Known rows, with every step that occurs:
neme -> gosa -> puraba -> feka: -.29, -.10, .08, -.30, -.12, .17, .04, .06, -.19, -.08, .21, -.04, .14, .01, -.07, -.08, .04, -.20, .00, .12, .07, .10, .05, -.05, .16, -.21, .01, .11, .11, .08, .01
fivazu -> neme -> gosa -> puraba: -.05, -.29, -.12, .05, .06, .13, .15, -.06, .09, -.55, -.04, -.02, .01, .18, -.11, .04, .13, .13, .03, .10, -.05, -.11, -.02, -.17, .03, -.07, .11, .18, .19, .13, -.15
lekoz -> feka -> puraba -> gosa: -.02, .01, -.23, -.09, .16, -.39, -.12, -.01, .17, -.10, .13, -.14, .04, -.23, .26, .03, -.29, .04, .26, -.17, -.07, -.02, .04, -.08, .03, .02, .16, -.03, -.14, .11, -.16
fivazu -> neme -> gosa -> puraba -> feka -> pidab -> pipo: .05, -.09, .33, .18, .01, .50, .12, .25, .04, -.13, .44, .15, .01, .01, -.15, .04, -.05, -.21, .04, .37, -.14, -.22, .19, .03, .23, -.10, .06, .13, .04, -.12, -.03
lekoz -> feka -> pidab -> pipo: .18, .10, .01, .39, .05, .23, -.25, .38, .12, .13, .34, .27, -.22, -.12, -.11, .09, -.26, -.18, .17, .22, -.07, -.36, .02, .07, .17, -.11, -.06, .00, -.10, -.34, .00
gosa -> neme -> fivazu -> puraba -> feka -> pidab: -.14, .15, .20, .01, -.11, -.04, -.01, .03, -.16, .07, .20, .00, .02, .13, -.04, .06, .23, -.06, -.28, .01, -.05, .13, .19, .16, .12, -.21, -.01, -.15, -.02, -.01, .06
puraba -> gosa -> neme -> fivazu -> pipo: .20, .06, .08, -.09, .11, .17, .27, -.16, -.04, .14, -.33, .05, -.13, -.03, -.13, .15, -.15, .04, -.04, -.02, -.11, -.02, -.03, .19, -.16, .26, -.03, -.14, .02, -.11, -.19
gosa -> puraba -> feka -> neme -> fivazu -> pipo: .01, -.03, .10, -.27, -.09, .56, .18, -.11, -.26, .22, -.05, .22, .14, -.12, -.17, .06, .08, .14, -.04, .26, -.06, -.04, .06, .04, -.03, .08, -.04, -.08, -.10, .05, .09
pidab -> pipo: .31, .17, .07, .21, -.06, .24, -.07, .29, .02, .21, .05, .13, -.24, -.26, -.21, -.02, -.37, -.21, .16, .24, -.01, -.22, -.13, .00, .08, .06, -.12, .06, .02, -.32, .14
pidab -> feka: -.16, .29, -.03, .19, -.15, -.28, -.41, .06, -.08, .19, -.06, -.13, -.36, -.05, -.09, -.18, -.31, -.23, .14, -.02, .26, -.12, -.08, -.12, -.09, -.12, -.25, -.01, .10, .01, .07
gosa -> neme -> fivazu -> pipo: .23, .11, .05, -.02, .09, .23, .17, -.11, -.11, .18, -.36, .09, -.17, .03, -.23, .18, -.08, .09, -.07, .03, -.04, -.07, -.09, .12, -.19, .17, -.12, -.15, .06, -.12, -.11
feka -> puraba -> fivazu: .17, .17, -.06, -.29, -.07, -.22, -.04, .05, .06, .20, .20, .01, .31, -.05, .34, -.20, -.08, .12, .08, -.23, .09, .25, .02, -.15, -.03, .10, .18, .01, -.17, -.13, .13
neme -> fivazu: .07, .19, -.10, .07, -.03, .06, -.06, .08, -.12, .25, -.24, .11, .09, -.12, -.01, .09, .00, .09, -.04, -.17, .09, -.04, -.10, .16, -.13, -.09, -.13, .04, .01, -.11, -.02
lekoz -> feka -> neme -> gosa -> puraba -> fivazu: -.04, -.32, -.02, -.21, .02, .03, -.01, -.05, .11, -.07, .16, .12, .17, .24, .21, -.08, .25, .11, .04, -.19, .06, .06, .00, -.10, .08, .08, .10, .15, -.13, .02, -.10
neme -> gosa -> puraba -> fivazu -> pipo: .15, -.12, .00, -.27, .02, .39, .22, -.06, .15, .06, -.01, .29, .23, .17, .07, -.21, -.07, .11, .06, .02, -.04, .11, -.02, -.01, -.07, .20, .26, .01, -.05, -.17, -.03
feka -> neme -> fivazu -> pipo: .17, .01, .00, -.02, .05, .49, .12, -.08, -.11, .25, -.36, .20, .04, -.14, -.11, .04, -.04, .21, -.03, .23, -.08, -.15, -.07, .08, -.17, .20, -.17, -.08, -.10, -.04, .04
gosa -> neme -> fivazu -> puraba -> feka -> pidab -> pipo: .11, .18, .43, .13, -.09, .24, .09, .16, -.11, .23, .29, .12, -.07, -.06, -.21, .13, .01, -.11, -.08, .15, -.11, -.08, .18, .16, .16, -.03, .00, -.07, -.02, -.22, .08
pidab -> feka -> lekoz: -.08, .28, .16, .41, .08, -.28, -.35, .16, -.03, .35, -.16, -.19, -.37, -.12, .19, -.05, -.10, -.52, .13, .08, .15, -.18, -.10, -.30, -.25, -.08, -.19, .05, -.07, .00, .33
neme -> gosa: -.06, -.18, -.11, .17, .17, -.04, .01, .03, .25, -.15, -.46, -.14, .03, .04, .07, -.16, -.08, -.04, -.02, .04, -.03, -.17, -.16, -.01, -.07, -.02, -.06, .10, .22, .01, -.17
puraba -> gosa: .09, .03, -.20, -.04, .06, -.24, .05, .10, .17, -.06, -.06, -.12, -.07, -.20, .19, -.08, -.34, -.26, .04, -.01, -.07, .03, -.02, .11, .02, .09, .04, .02, -.03, -.12, -.06
neme -> gosa -> puraba -> feka -> pidab: -.20, -.10, .07, -.14, -.02, .18, .04, .18, -.05, -.15, .31, .06, .23, .10, .12, -.09, .13, -.24, -.17, .16, -.08, .00, .21, -.07, .18, -.30, .18, .07, .00, -.05, .02
fivazu -> neme -> gosa -> puraba -> feka: -.24, -.14, .14, -.15, -.08, .20, .07, -.01, -.19, -.31, .30, -.09, .04, .07, -.21, -.01, .06, -.18, .04, .18, .07, .09, .12, .00, .15, -.18, -.07, .12, .20, .16, -.06

Rows:
-.05, -.03, -.10, .23, -.10, -.09, -.21, -.19, -.08, .11, -.13, .13, -.01, .04, -.17, .11, .28, .47, -.08, -.10, .02, -.07, -.06, .10, -.02, .01, -.13, -.16, -.11, .22, .11 : lekoz -> feka -> neme -> fivazu -> puraba
.10, .02, -.14, -.35, -.19, .01, .01, .10, -.06, .07, .31, .21, .18, .10, .16, -.12, .04, -.05, .01, -.21, .14, .26, -.01, -.07, .07, .04, .23, .09, -.14, -.24, .15 : gosa -> puraba -> fivazu
-.07, -.26, -.18, -.11, -.02, .07, .14, -.03, .06, -.29, -.12, .03, .15, .11, .05, -.06, .06, .04, -.01, .05, -.04, -.07, -.14, -.28, .07, -.13, .24, .16, .15, .05, -.06 : neme -> gosa -> puraba
.10, .03, -.07, -.18, .17, -.55, .20, -.20, .05, -.22, -.15, -.45, -.20, -.10, .10, .16, -.13, -.16, -.05, -.11, -.11, .08, -.01, -.21, .00, .19, .08, -.09, .08, .03, -.18 : feka -> puraba -> gosa -> neme
-.08, -.09, -.12, .10, .07, -.23, -.01, -.18, .15, .01, -.03, .01, .03, -.07, .09, .10, .07, .27, .00, -.18, -.08, -.02, .04, .17, .01, .13, .02, -.09, -.14, .15, -.07 : lekoz -> feka -> neme -> fivazu -> puraba -> gosa
-.18, .22, .20, -.13, -.20, -.12, -.04, -.11, -.31, .20, .15, -.09, -.10, .05, -.26, .10, .13, .00, -.14, -.06, .10, .25, .06, .21, .08, -.09, -.17, -.15, .09, .10, .10 : gosa -> neme -> fivazu -> puraba -> feka
.00, .16, -.10, .11, -.17, -.07, -.08, -.10, .00, .16, -.18, .16, .12, .03, -.11, .00, .12, .40, -.10, -.16, .05, .04, -.07, .14, -.09, -.03, .02, -.15, -.02, .04, .19 : neme -> fivazu -> puraba
.19, .00, -.07, .03, -.05, .07, .00, .04, -.04, -.32, .41, .09, -.08, .20, -.12, .01, .08, .01, .04, -.05, .11, .21, .06, .09, .05, .09, .00, .12, .01, -.07, .00 : gosa -> puraba -> fivazu -> neme
.00, .06, -.26, .31, .11, -.06, -.37, .26, .07, -.07, .17, .16, -.18, .08, .05, .06, -.11, -.14, .00, .00, -.02, -.22, .01, .12, .09, -.29, -.11, -.08, -.09, -.12, -.07 : lekoz -> feka -> pidab
.08, .13, -.12, -.18, -.01, -.27, -.25, .04, .06, .20, .33, .08, .15, .04, .27, -.09, -.07, .18, .21, -.32, .16, .18, .03, -.02, .02, .05, .08, -.01, -.23, -.05, -.02 : lekoz -> feka -> puraba -> fivazu
.00, .06, -.11, .01, -.02, -.22, .12, -.13, .16, .03, -.09, .01, .18, -.08, .14, -.03, -.05, .20, -.04, -.19, -.08, .11, .01, .18, -.04, .11, .20, -.08, -.06, .03, -.01 : neme -> fivazu -> puraba -> gosa
-.05, -.40, -.05, .19, .20, .03, .08, -.05, .23, -.17, -.56, -.22, .00, -.04, .08, -.09, .07, .01, -.09, .22, -.11, -.27, -.14, -.12, -.05, .09, -.14, .09, .12, .17, -.15 : feka -> neme -> gosa
.01, .03, -.05, .16, -.12, .01, -.04, -.19, -.08, .12, -.24, .08, .10, -.04, -.13, .03, .27, .42, -.17, -.02, -.02, .02, -.07, .03, -.06, .04, -.06, -.11, -.07, .16, .22 : feka -> neme -> fivazu -> puraba
.08, .09, .09, -.16, .12, -.34, .25, -.20, -.06, .04, -.27, -.23, .02, -.12, .14, .27, .04, .09, -.10, -.30, -.06, .03, .01, .00, -.10, .09, .08, -.04, .04, .06, -.24 : feka -> puraba -> gosa -> neme -> fivazu
-.04, .11, -.28, .04, .03, -.30, -.37, .02, -.03, .01, .08, -.05, .00, -.13, .05, .06, -.16, .23, .25, -.11, .06, -.10, -.05, -.18, .02, -.13, -.02, -.07, -.07, .16, -.04 : lekoz -> feka -> puraba
.00, -.24, .06, .25, .26, -.07, -.06, -.07, .30, -.39, -.04, -.13, -.01, .25, .10, -.05, .08, .32, .18, -.18, .03, -.05, .01, .09, -.08, .11, -.02, .08, .08, .22, -.37 : lekoz -> feka -> puraba -> fivazu -> neme -> gosa
.04, -.16, -.04, -.27, -.06, .00, .14, .02, .14, -.05, .12, .15, .27, .19, .25, -.21, .11, .04, .01, -.23, .05, .19, -.03, -.08, .02, .05, .27, .15, -.06, -.12, -.03 : neme -> gosa -> puraba -> fivazu
-.10, -.41, -.17, -.12, .02, .14, .14, -.11, .04, -.32, -.23, -.05, .14, .01, .03, -.02, .24, .08, -.08, .16, -.09, -.16, -.08, -.39, .06, -.03, .13, .16, .10, .13, -.02 : feka -> neme -> gosa -> puraba
-.21, .22, .05, -.12, -.27, -.06, -.18, .04, -.22, .14, .27, -.04, -.04, -.06, -.21, -.13, -.06, -.07, -.03, .13, .14, .25, .05, .14, .10, -.12, -.16, -.14, .05, .05, .27 : fivazu -> puraba -> feka
-.20, .25, .13, -.13, -.25, .04, -.10, -.01, -.29, .26, .20, .04, .07, -.06, -.16, -.05, .07, .08, -.09, -.02, .14, .22, .07, .22, .04, -.15, -.14, -.12, .02, .08, .18 : neme -> fivazu -> puraba -> feka
.05, .00, -.02, .00, .08, -.49, .15, -.24, .09, -.20, -.20, -.34, -.35, .06, -.09, .12, -.07, -.17, -.18, -.09, -.09, .12, -.07, .01, .01, .23, .01, -.16, .11, -.01, -.11 : fivazu -> puraba -> gosa -> neme
-.16, -.06, .32, .18, .14, .10, .04, .12, -.13, -.06, .12, -.19, -.06, -.02, .12, .12, .19, -.45, .05, .24, -.02, .02, .04, -.19, -.07, -.15, -.07, .11, .01, .17, .21 : fivazu -> neme -> gosa -> puraba -> feka -> lekoz
.01, -.21, -.03, .43, .24, .04, .01, -.01, .26, -.45, -.33, -.20, -.18, .14, -.11, -.05, -.02, .09, .03, .12, -.04, -.20, -.08, .09, -.09, .06, -.15, .11, .30, .16, -.29 : fivazu -> neme -> gosa
.02, -.17, .12, -.23, -.05, .31, .14, -.15, .10, .11, -.02, .18, .10, .19, .04, -.25, .00, .12, .09, .08, .00, .00, .08, -.12, -.07, .26, .14, .00, -.10, .01, .00 : pidab -> feka -> neme -> gosa -> puraba -> fivazu -> pipo
-.11, .15, .19, -.04, -.02, .06, -.11, .21, -.28, .22, .24, -.08, -.04, -.17, .14, .05, .08, -.58, .03, .21, .02, .09, .02, -.25, -.03, -.22, -.03, .09, -.16, .00, .42 : gosa -> puraba -> feka -> lekoz
.09, .08, .03, -.08, .11, -.26, .18, -.10, -.05, .01, -.29, -.17, -.15, -.05, .03, .26, .02, -.04, -.13, -.29, -.02, .03, -.05, .16, -.08, .12, -.07, -.02, .05, -.11, -.27 : puraba -> gosa -> neme -> fivazu
